Every row comes from one small tree of marks. Brackets hold a mark, then the marks that hang from it, in the order of their numbers. Every link used is in the known rows. Which tree was each row made from?
Known rows:
[j_110 j_44]: [ 10  -6   1   0 -13   0   6 -14  -6  13  -7  10  -3  10  -1   6 -10   3]
[j_44 j_110 j_438]: [  2 -21   1 -35   1  24   5  -6 -19 -18  -6   2  -2 -14  -3  -1  -2 -19]
[j_438 [j_44 j_110]]: [ -3  -5  30 -27  13  13  -5 -41 -12 -10   9  -1   1   5   8  12 -16  -7]
[j_9 [j_110 [j_44 j_20 [j_438 j_260]]]]: [ 10 -11 -14 -24 -53  32  22 -68 -33   5  -3  19   0  10 -16  24   3  -9]
[j_20 j_9]: [-12   2  12 -23 -11   0  -1   5   9  -6   0  -4   6   1 -18   2  -6  -8]
[j_260 j_110 [j_438 [j_44 j_20]]]: [  8  -8   3 -27 -22  -3 -16 -54 -32  12  10   1  12   4 -14  24 -18 -22]
[j_110 j_260]: [  7   8 -18  15 -30  -1  11   5  -9   0  15   1   3   1   7   5  -6   2]
[j_260 j_110 [j_438 j_9 [j_44 j_20]]]: [ -6  -2  26 -54 -29   4 -10 -72 -33   5  22 -10   8   9 -27  26 -19 -29]
[j_20 j_9 [j_260 j_110]]: [ -9  12 -13 -40 -48   0 -16  -1  -2  -3  -1 -10   7   3 -33  27  -7  -9]
[j_110 j_9 [j_44 j_20]]: [ 13  -2  -7   5 -49   1  16 -53 -13  12 -29   1  -9  18  -7   1  -9 -29]
[j_438 j_9 j_44 j_260]: [-23  26  40 -33  -8  19  13 -66 -14  -5  33  -6   1  12 -19  21   0  -7]
[j_260 [j_438 [j_44 j_20 j_110]]]: [  6 -23  19 -52   6  11  -9 -58 -31 -12   1   2  10  -2  -3  14 -26 -35]
[j_44 j_110]: [ -1  -6   8 -35   1  14  -6 -10  -9 -13  -5  -6   2   1   5   3  -7 -15]
[j_44 j_438]: [  2 -14  -9  -2  -1  10  10   1 -11  -3   0   8  -5 -16  -8  -4   5  -3]
[j_9 [j_110 [j_44 j_20] j_260]]: [ 20  -8 -22   4 -69   9  15 -46 -23  15   6  10   1  26  11  21 -15   5]
[j_110 j_44 j_260]: [ 17   2 -15  15 -41   0  16  -8 -14  13   8  10   0  10   7  11 -16  11]
[j_438 j_9 [j_44 j_20 j_110] j_260]: [-15   9  33 -53  -4  35   1 -90 -27 -21  18  -8   3  14 -16  23  -8 -37]
[j_260 [j_438 j_9]]: [-15   0  27 -65 -16   3   8 -22 -12  -9  14 -12   6  -4 -20   7 -11 -21]

Which tree is each row?
[ -4  -1  -4 -45 -11  35  10 -26 -28 -22   2   4   3 -13 -11  10   6 -25]
[j_44 j_110 [j_438 j_260]]
[ -5  15   3 -50 -72  -6   2 -29 -25   5  -1 -19   7   5 -15  18 -10 -32]
[j_260 [j_110 j_9] j_438]
[ -8   9   9 -49 -44   2  19 -17 -22  -8  30 -12   8  -3 -12  12 -17 -18]
[j_110 [j_260 [j_438 j_9]]]
[  6 -16  12 -20   5  -2  -3 -50 -20   2   5   8   8  -3  -5   9 -18 -20]
[j_260 [j_438 [j_44 j_20]]]
[-11  12   1 -51 -47  33  22 -49 -31 -25  -8  -9  -3  -6 -12   9   5 -46]
[j_44 [j_110 j_9] [j_438 j_260]]
[-18  -2  27 -75 -46   6   5 -51  -7  -8  21  -4  14   6 -21  39 -26  -6]
[j_20 [j_9 j_110] [j_260 [j_438 j_44]]]
[ -1  16  -1 -38 -60  20  -1 -73 -32  10   5  -4   2  24 -33  31  -4 -23]
[j_438 j_9 [j_260 [j_110 [j_44 j_20]]]]
[-13   9   0 -75 -54   3  -8 -27 -24  -6  16 -19   9  -1 -35  31 -13 -22]
[j_20 [j_260 j_110 [j_438 j_9]]]
[ 13 -11 -14  -9 -71  17  31 -29 -26  10  20  15  -2   9   5  21 -12  17]
[j_9 [j_110 [j_44 j_438] j_260]]
[-10  -5  19 -87 -66  13  18 -57 -21  -2  13  -7   4  14 -22  36 -24  -5]
[j_20 [j_260 [j_438 [j_9 [j_110 j_44]]]]]
[-14  15  14 -29 -63  15  21 -36 -12  -5  37 -15   0  21   3  21  -6   7]
[j_438 [j_9 [j_110 j_260]]]
[ -6  10  14 -49 -57  29  17 -88 -22   2  10  -1   0  31 -19  30  -3 -13]
[j_438 [j_9 [j_110 [j_44 j_20]]] j_260]
[ -5  -5   7 -39 -35  24  18 -30 -22 -19 -13 -10  -8  -8  -4  -3  -3 -39]
[j_44 [j_110 j_9] j_438]
[ 22 -28 -39   2 -24  14   9 -28 -23   4 -26  21  -9 -11 -22   9  -7 -11]
[j_110 [j_44 [j_20 j_260] j_438]]
[-23  10  19 -59 -47  37  25 -54 -22 -14  30  -5   0   4 -23  23  12  -8]
[j_44 [j_438 [j_9 j_110] j_260]]
[-19  11  11 -39 -19  27  22 -35 -21 -15  19  -2  -2 -10 -29   9  13 -16]
[j_44 [j_438 j_9 j_260]]
[-10  -2  -1 -65 -29  -3   0   4  -4 -13  -3  -3  13 -13 -33  17 -18 -23]
[j_20 j_9 [j_260 j_438]]
[ -8   8 -12 -40 -45  29   1 -54 -38  -5  13  -5   1  -1 -40  21  13 -32]
[j_44 j_20 [j_438 j_9 [j_260 j_110]]]
[ -9  28  11 -50 -59  18   4 -55 -26  10  19  -7   3  22 -30  33  -5 -13]
[j_438 j_9 [j_260 [j_110 j_44]]]
[ 18   6 -24  17 -78   0  25 -46 -23  11 -11   2  -7  19   2   7 -14 -24]
[j_110 j_9 [j_44 j_20] j_260]
[-19  34  10 -48 -45  17  -2 -40 -22  -3  24 -16   6  12 -28  29   7 -17]
[j_438 j_9 [j_260 j_110]]
